What can hang from each mark:
V: G
Q: Z
G: F M U V Z
W: Z
D: U
N: F U
B: U
U: G N R
P: N
R: Z
K: B D N R
Z: B G J R
F: B G N

Each row was made from one small tree. Brackets hold a mark, then the marks that hang from it, in alphabetical order. Every link used is in the known rows. Write each row's tree.
(in the rows, 128 means zero)
Known rows:
(R Z): [110 143 110 118 115 136 135 127 136 128 127 133 109 120 123 102 136 104
 122 123 148 135 114 130 115 136 147 135 119 136 126 121 142 127 142 164
 135 141 130 127 139 136]
(U G): [125 136 113 146 106 123 115 112 131 134 128 151 117 138 111 117 127 144
 118 116 134 151 133 141 127 148 135 127 128 137 138 117 126 123 106 114
 116 135 140 131 120 124]
(Q (Z B G J)): [166 121 184 130 126 132 160 202 111  90 110 126 116  91  89  86  82 141
 118 113 122 130 119 135  82 139 199 148 149  78 122 164 165  64 140 117
 124 162  73  68 138 111]
(R (Z (B U) (G F V))): [123 129 170  78 137 122 202 176 109  86 126 122 108  95 108  87 101 108
 108 129 154 155  84 162 106 124 140 162 148  59 104 143 136  97 118 149
 135 172  87  96 177 152]
(D (U (N F) R)): [ 81 134 112 156  92 114 118 132 116 165 118 114 105  99  89 144 120 129
 117 102 131 139 125 155 139 161  81 129 150 117 100 123 163 123 126 112
  98 106 110 182 100 138]
(N F (U R)): [ 91 107 140 145 139 141 148 162 110 134 103 114 123 119 110 129 115  91
 132  99 124 138 120 143 120 141 103 150 128 130 106 110 157 111 114 141
 123 125  91 147 137 154]
(V (G F)): [113 140 141 106 106 155 147 119 119 123 161 137 131 137 142 115 132 157
  96 126 130 153 107 158 140 119 104 134 135  89 100 131 115 168 142 120
 124 154 120 100 127 141]
(B U): [131 127 121 124 138  98 157 126 108 128 129 130 142 122 145 132 130 112
 123 125 127 146 116 133 140 127 111 139 124 118 130 121 122 104  95 143
 152 122 133 134 125 139]
(K D (N F (U (R Z)))): [ 44 125 105 135 138 131 142 178  95 143  85 132  86 103  93  92 107  41
 113  95 143 130  81 135 139 142 125 157 118 117  98 122 150 128 123 169
 164 140  81 131 135 110]
(P N): [121 140 125 134 110 143 100 128 127 136 142 121 111 133 128 119 126 130
 151 117 119 122 120 136 133 117 132 117 119 123 133 117 124 127 134 140
 145 115 128 139 123  97]
(P (N F (U (G Z)))): [ 98 125 137 140  98 173 112 171 109 126 124 120 110 127  83  77 107 142
 133  76 110 141 123 174 135 139 146 132 124 143 135 111 137 102  81 167
 147 132  84 141 145 107]
(G V (Z B R)): [141 129 172  80 134 147 143 204 121  95 143  88 124 114  42 119  69 152
 126 158 109 126 137 139 111  97 153 152 181  99 131 150 111  98 135 119
 111 164  92  82 150 145]
(B (U G N (R Z))): [ 81 170  61 145  78  83 143 102 110 148 127 158 100 123  94 115 132  85
 113 114 165 184 117 145 135 156 120 140 132 131 115  98 119  96  96 130
 128 122 139 155  98 158]
(U (N (F (G V (Z J))))): [ 89 119 145 118  76 157 137 227 129 136 136  99 111 108  66 102  88 141
 103 121 104 114 134 159 150 128 134 115 186 108 141 174 121  75 105 137
 105 134  52 101 155 134]
(D (U (G (F B) M))): [123 148 142 121  92 165 162 105 118 103 138 145  96  95  81 117 155 194
  89  92 162 155  83 180 137 156  70 122 126  93 118 146 153 139 126  76
 131 128 129 157 146 113]
(V (G (U N))): [ 91 147 116 110  80 113 125 117 150 147 135 111 134 113 151 129 134 135
 110 163 112 159 137 135 151 127 113 111 164 136 109 117  79 163 143 125
 140 148 118 101 119 136]
(D (U (G V) (N F) R)): [ 68 134 108 162  67 111 108 136 128 156 129 130  98 104  60 141 118 143
 112 100 131 145 140 180 135 159  67 139 172 120 114 111 145 123  95  88
  76 116 104 173 123 140]
(B (U (G F Z))): [118 147 128 122 104 133 162 126  94 101 149 149 125 124  90  97 128 156
  99 100 139 169  99 164 146 131 115 154 144 102 125 124 119 108  76 116
 127 143 124 126 128 143]
(F (G V (Z B)) (N U)): [113 131 174 108 163 150 152 221 147 110  89 117 127 115  80  98  74 112
 139 132 106 129 110 160 127  71 181 163 156 118 163 172 103 109  69 146
 124 130  59  94 203 169]
(Z B J R): [170 115 163 123 116 133 151 183 129 129 141 102 112 115  78 122  76 134
 115 132 107 155 123 134 113 150 152 141 160  91 124 141 147  71 162 110
 118 166 109  89 100 120]
(R (Z (G F V) J)): [120 119 173 108  83 159 173 188 122  84 152 124  96  96 107  81 122 116
 104 103 142 124 102 161 103 142 118 154 161  79  97 131 139 116 164 138
 125 175  72  80 163 131]
(Q (Z (G M U) J R)): [151 122 198 123 103 148 173 200 109  65 124  84 118  48 101 117  95 149
 109 134 125 128 109 113  91 156 136 139 196 102  97 125 134  82 183 129
 165 164  93  52 137 108]
(K B D): [109 103 148  97 154 124 113 133 129 129  93 160 112 127 128 109 120 117
 100 140 134 120 100 120 134 126 147 141 107 108 142 127 111 154 121 128
 155 156 128 141 112  93]
(U (R Z)): [ 86 145  96 126 111 133 137 126 125 129 124 132  98 118  98 117 135  85
 133 120 150 134 114 126 107 124 125 148 131 130 115 109 147 127 145 137
 119 126 124 131 128 153]
(R (Z J)): [122 128 115 129  89 145 148 150 135 130 143 135 104 110 113  92 136 104
 116 104 126 140 115 140 117 148 138 140 133 124 130 120 153  99 153 151
 136 151 107 106 124 125]
(B (U (G V) N R)): [ 92 148  91 143  88  80 134 123 112 134 140 151 120 125  84 145 126 111
 122 133 137 162 139 152 139 131  81 146 164 117 125 103  91 104  73  84
 110 118 119 145 114 157]
(K (N F) R): [ 91 134 112 165 123 123 115 160 109 156 135  83 110 133 111 104  78  88
  96 116 120 115 112 121 146 153 137 121 154 104 113 142 142 123 113 123
 148 135 117 135 124 114]
(W (Z B G J)): [188  98 162 120 117 124 180 172 132 121 121 100  99  86 127 112  60 124
 123 129 109 150 121 127 116 136 176 147 137  92 110 175 162  82 157 100
 106 136  78  87 135 108]
(Q Z): [130 152 133 140 135 133 124 143 118 105 118 137 128 116 111 115 124 137
 127 124 133 122 125 126 105 124 156 136 133 118 127 137 138 111 124 138
 126 130 119 109 137 128]
(F (G M V) N): [105 128 153 123 138 157 142 170 147 127 109 127 122 108 113 142 112 137
 130 143 130 107 101 150 136  90 120 127 159 115 154 156 102 145 100 127
 129  97 115 115 198 144]
(B (U (G (Z J)) (N F))): [113 126 118 142  57 122 155 170  95 148 139 129 119 103  73  85 111 147
  90  97 111 164 125 177 152 170 130 126 164 116 130 124 125  62  76 131
 129 138  89 132 104 125]
(V (G M (Z B R))): [145 122 169  63 121 180 167 179  98 104 158 104 138 103  65 115  77 191
  99 157 120 148 123 142 123 104 148 141 165  91 121 151 113 126 147 116
 143 168 109  62 137 140]
(F (G M U) N): [ 92 136 151 134 128 146 143 145 161 137  86 107 114  89 140 143 122 128
 126 150 121 131  86 131 143 109 127 116 164 140 143 138 106 149 123 140
 145  97 131 113 181 136]
(F (G U V Z)): [ 79 132 145  95 114 139 134 186 156  99 123  90 124  99  98 122 117 132
 126 153 102 117 124 126 135  84 125 136 189 141 150 152  93 119 101 136
 123 133  87  80 188 149]
(Q (Z (G F V) J R)): [154 135 204 127 106 147 163 216 100  55 155 102 110  94  82 100  82 149
 104 114 131 119 109 147  87 145 128 156 191  52  84 143 130  88 171 123
 123 184  69  53 140 127]
(K (D U)): [113 111 136 122 134 113 131 131 117 129 102 149 116  99 132 126 125 138
 118 103 116 129 102 142 141 125  99 147 119 115 128 130 144 141 109 122
 145 121 130 149 116  97]
(G U V Z): [ 92 126 153  92 108 139 132 167 145  89 133  92 129  92  90 118 137 139
 133 154 100 114 131 132 126  85 106 146 187 144 134 118  96 140 115 123
 127 144  94  88 171 139]
(K B D R): [102 106 143 110 150 119 118 141 122 133  95 142 108 140 133  98  87  94
  88 137 128 121  99 101 131 128 150 142 123  97 140 122 115 152 102 103
 168 159 139 152 104 101]
(W Z): [150 128 114 133 129 122 145 112 142 136 130 111 114 113 145 139 101 119
 130 137 121 142 124 119 139 119 133 134 120 130 114 146 135 129 141 120
 110 106 122 125 136 121]
(Z B (G F V) R): [155 122 208  90 139 140 165 195 117  83 135  87 108 114  86 121  63 147
 115 148 140 135 113 145 103 130 141 150 176  54  86 154 120 111 165 109
 108 184  88  83 150 140]
(R (Z B G)): [134 128 150  98 132 128 161 165 122 111 103 119 101 103 113  88  91 109
 123 129 154 138 112 133  93 139 197 138 124 107 117 149 154 104 151 154
 134 161 100 105 154 134]
(Q (Z B G)): [155 135 173 119 152 124 148 178 109  89  93 122 119 100 101 100  78 141
 128 130 142 127 121 127  82 127 209 140 134  90 118 166 152  89 131 131
 126 149  90  88 152 122]

Write each row's tree:
[163 116 168 105 110 151 153 204 111 110 146  91 118 109  48 103  72 151
 113 129  97 143 127 135 115 130 167 151 175  95 131 149 139  69 154 110
 119 169  89  76 108 127] : (G (Z B J R))
[ 72 174 103 174  81 136 125  94 136 144 121 162  69 105  79 105 140 119
 112  73 158 170  70 190 115 145 104 171 142 107 108  95 159 163 123 115
  97 118 137 165 128 158] : (D (U (G (F N)) (R Z)))
[100 140 107 162 105 136 103 124 119 131 129 150 104 137 101 120 123 104
 155  82 128 158 125 146 127 133 112 147 115 138 128  89 128 112  99 116
 135 119 115 149 116 120] : (P (N (U G R)))
[106 165 118 132  76 150 118 122 115 118 145 144 108 136  69  98 126 169
 101 112 148 160 123 155 155 144 140 124 154 112 113 134 104 134 111  95
  98 144 117 136 114 132] : (U (G F Z) N)
[112 176 128  88 101 104 194 143  89 104 115 115  91 108 135  81 126  99
  99 131 187 151  81 157 122 154 139 112 118  82  75 157 110 106 147 157
 175 146  92 142 138 141] : (R (Z (G (F (B (U N))))))
[180  90 160 124 105 151 190 157 121 103 140 109 110  67 145 122  93 142
 115 120 125 132 118 122 130 140 122 139 140 106 103 155 152 104 163 102
 134 118  93  93 146  99] : (W (Z (G M) J))
[115 142 109 125 129  80 155 132 107 148 114 132 122 117  93 143 105 101
 129 147 135 169 119 128 141 125 124 143 142  96 117 135 126  87 100  93
 112 118 115 146  99 152] : (Z (B (U N R)))
[165 140 125 143  86  84 156 159 113 149 144 127 111 119  73 119  73 132
 100 127 120 202 127 153 143 182 147 133 164  92 125 129 114  40 116 102
 125 162 121 112  72 128] : (Z (B (U G N)) J R)
[ 62 168  93 113  80 135 142 148 114 154  96  98  68 118  75 105 128  87
 117 142 162 124 107 154 109 146 132  99 131 118  93 139 143 114 160 144
 127 120  90 167 130 147] : (U (N (F B)) (R Z))
[119 125 162  94 115 199 162 145 103  85 148 127 127 101  80 112 141 182
 103 118 146 125  98 140 143 112 104 139 150  97 115 141 130 145 132 103
 125 136 117 114 152 126] : (G F M Z)
[ 97 165 124 110 122  93 187 153  90 120  79 107  83  97 125  94 117  65
 134 136 165 123  74 160  83 110 143 144 124 110  98 131 116 120 131 160
 182 105  94 146 154 166] : (F (B (U (R (Z G)))) N)
[158 112 175 108 135 145 161 166  94  94 132  99 124  94 122 137  86 152
 117 138 154 118 121 117 112 149 127 125 153 105  97 134 121 116 170 131
 161 143 122 102 135 123] : (Z (G M) R)
[ 79 155  89 153  90 144 112 125 127 133 130 153  88 129  93  94 130  80
 148  76 145 164 113 150 114 140 130 153 105 146 126  82 140 112 114 153
 142 129 114 145 128 128] : (P (N (U G (R Z))))
[154 152 168 131 139 115 141 182  93  82 119 102 122 108 114 113  73 138
 122 131 146 119 125 117  84 146 176 137 154 103  93 144 128  95 161 155
 151 155 106  84 126 129] : (Q (Z G R))
[150 111 150 104 117 107 201 184 106 112 120 126 109  83 118  78  95  98
 110 110 132 161 101 147 102 152 174 157 133  87 121 142 157  53 129 157
 158 162  88  91 134 131] : (R (Z (B U) G J))
[ 95 166 123 138  93 157 130 126 112 112 126 136  78 141  82 103 136 116
 136  88 147 159  92 170 124 130  97 131 109 104 102 115 125 122 118  98
 140 127  93 155 130 120] : (P (N (U (G (F B)) R)))
[191 122 164 111 146 109 168 165 124 116 118  73 102 101 126 134  29 126
 128 156 129 154 122 113 109 140 184 139 142  97  92 170 141  93 174 122
 117 140 102  92 130 123] : (W (Z B G R))
[119 114 171  71 142 180 165 206 133  93 124 117 127  97  53 120  90 169
 119 147 126 117 120 135 133  79 148 138 168  97 167 189 128  98  93 107
 110 134  87  79 200 142] : (F (G M V (Z B)))
[ 95 130 106 155 134  93 115 144 106 140 123 123 105 112 121 108  86  94
  97  97 118 122  93 114 160 136 105 153 143  96 122 144 138 146  95  94
 171 127 132 146 103  86] : (K (D U) N R)
[ 85 121 125 102 140 127 126 139 130 128  96 147  87 133 126  74  94  69
  83 129 145 126  86 106 118 136 168 150 114 104 139 116 127 152 115 140
 177 170 138 147 115 110] : (K B D (R Z))
[103 125 130 116 135 118 152 155 126 134  90 132  88 106 105  86  79  96
 100 104 123 154  84 131 120 135 152 159 131  90 132 139 174 120 100 115
 150 149 133 147 126 114] : (K (D U) (R (Z B)))
[ 83 167 140 107 113 137 140 175 149 123  74  74  95 103 106 102 116 121
 132 162 115 113  86 145 125  77 165 110 162 145 145 171  89 135 118 147
 158 103  85 113 183 147] : (F B (G U Z) N)
[143 130 137 110  97  94 188 179 108 128 120 126 106  88 114  82  92  93
 108 118 142 169 111 146 120 165 176 137 141  85 111 148 137  52 131 150
 153 159  84 105 117 132] : (R (Z (B (U N)) G J))
[150 132 158  95 136 145 140 182 112 110 132  89 123 121  58 115  72 150
 123 148 119 138 128 127 115 117 174 144 162 105 126 153 126  92 144 126
 122 160 109  95 122 135] : (G (Z B R))
[105 117 147  95 105 171 150 169 117  93 133 140 114  96   4 121 108 173
 125 137 131 134 132 152 113  92 120 164 180 104 152 130 132 115  91  51
  86 136 101 102 167 140] : (U (G M V (Z B)) R)
[129 136 118 102 140 109 177 140 123 130 118 133 119 108 112 101 114  95
 117 129 140 169 100 141 121 131 161 149 117 106 134 134 148  82 109 163
 141 146 127 121 142 146] : (R (Z (B U)))
[141 119 147 120 119 105 161 129 147 112 106  77 104  78 172 134  92 111
 134 153 118 142 118 107 125 128 138 133 149 138  91 139 126 133 160 130
 132 122 108 102 154 119] : (W (Z (G U)))
[192 114 148 127 117 129 167 164 144 138 145  83  96 101  97 133  51 125
 121 139  97 167 121 123 126 144 158 146 151  92 111 160 154  71 174 103
 100 144 103  87 107 115] : (W (Z B J R))
[104 157 125 138  77 130 116 122 139 119 150 149 109 139  87 124 130 153
 104 124 147 156 130 164 148 144 104 122 164 102 116 124  95 141 111  86
  88 150 117 135 132 133] : (U (G F V) N)
[170 137 167 134 123 137 146 196 116 106 133 108 114 105  61 108  72 140
 114 125 109 148 119 132  92 146 181 147 165  80 124 151 156  54 157 119
 118 170  99  68 109 120] : (Q (Z B J R))
[ 76 129 157  97 104 184 162 140 116  80 134 104 112  75  64 132 151 154
 116 138 133 132  88 126 136  97  72 152 190 109 102 110 128 154 144  78
 116 134 111 108 154 141] : (G F M (U R) Z)
[130 115 183  92 100 159 185 204 130  86 141 118  88  91  80  75  99 121
 105 112 139 140  96 164  98 138 152 159 163  58 107 149 154  97 161 122
 110 188  63  73 167 131] : (R (Z B (G F V) J))
[196 110 177 100 146 141 191 164 118 101 121  79 103  80 115 144  36 148
 119 158 142 150 114 108 117 138 161 137 144  87  92 171 148 101 179 109
 125 134 110  92 144 117] : (W (Z B (G M) R))
[ 86 136 116 130 134  92 163 171 107 175  90 111 107 118  92 140  71  96
 111 138 135 170 107 141 146 140 144 119 147  86 124 172 147  57  86 126
 102 109  99 149 126 162] : (Z (B (U (N (F G)) R)))
[136 121 180  69 143 173 165 220 127  91 137  92 123 100  41 131  60 169
 111 156 126 125 121 128 129  94 148 138 186  90 150 184 119  85 122 117
 117 149  95  69 181 145] : (F (G M V (Z B R)))
[106 126 164 109 115 170 160 117 141  99 129 112 117  87 121 137 155 155
 109 136 132 144  88 130 145 130  78 124 162 108 108 114 128 155 150 105
 129 141 133 115 155 123] : (G F M U)
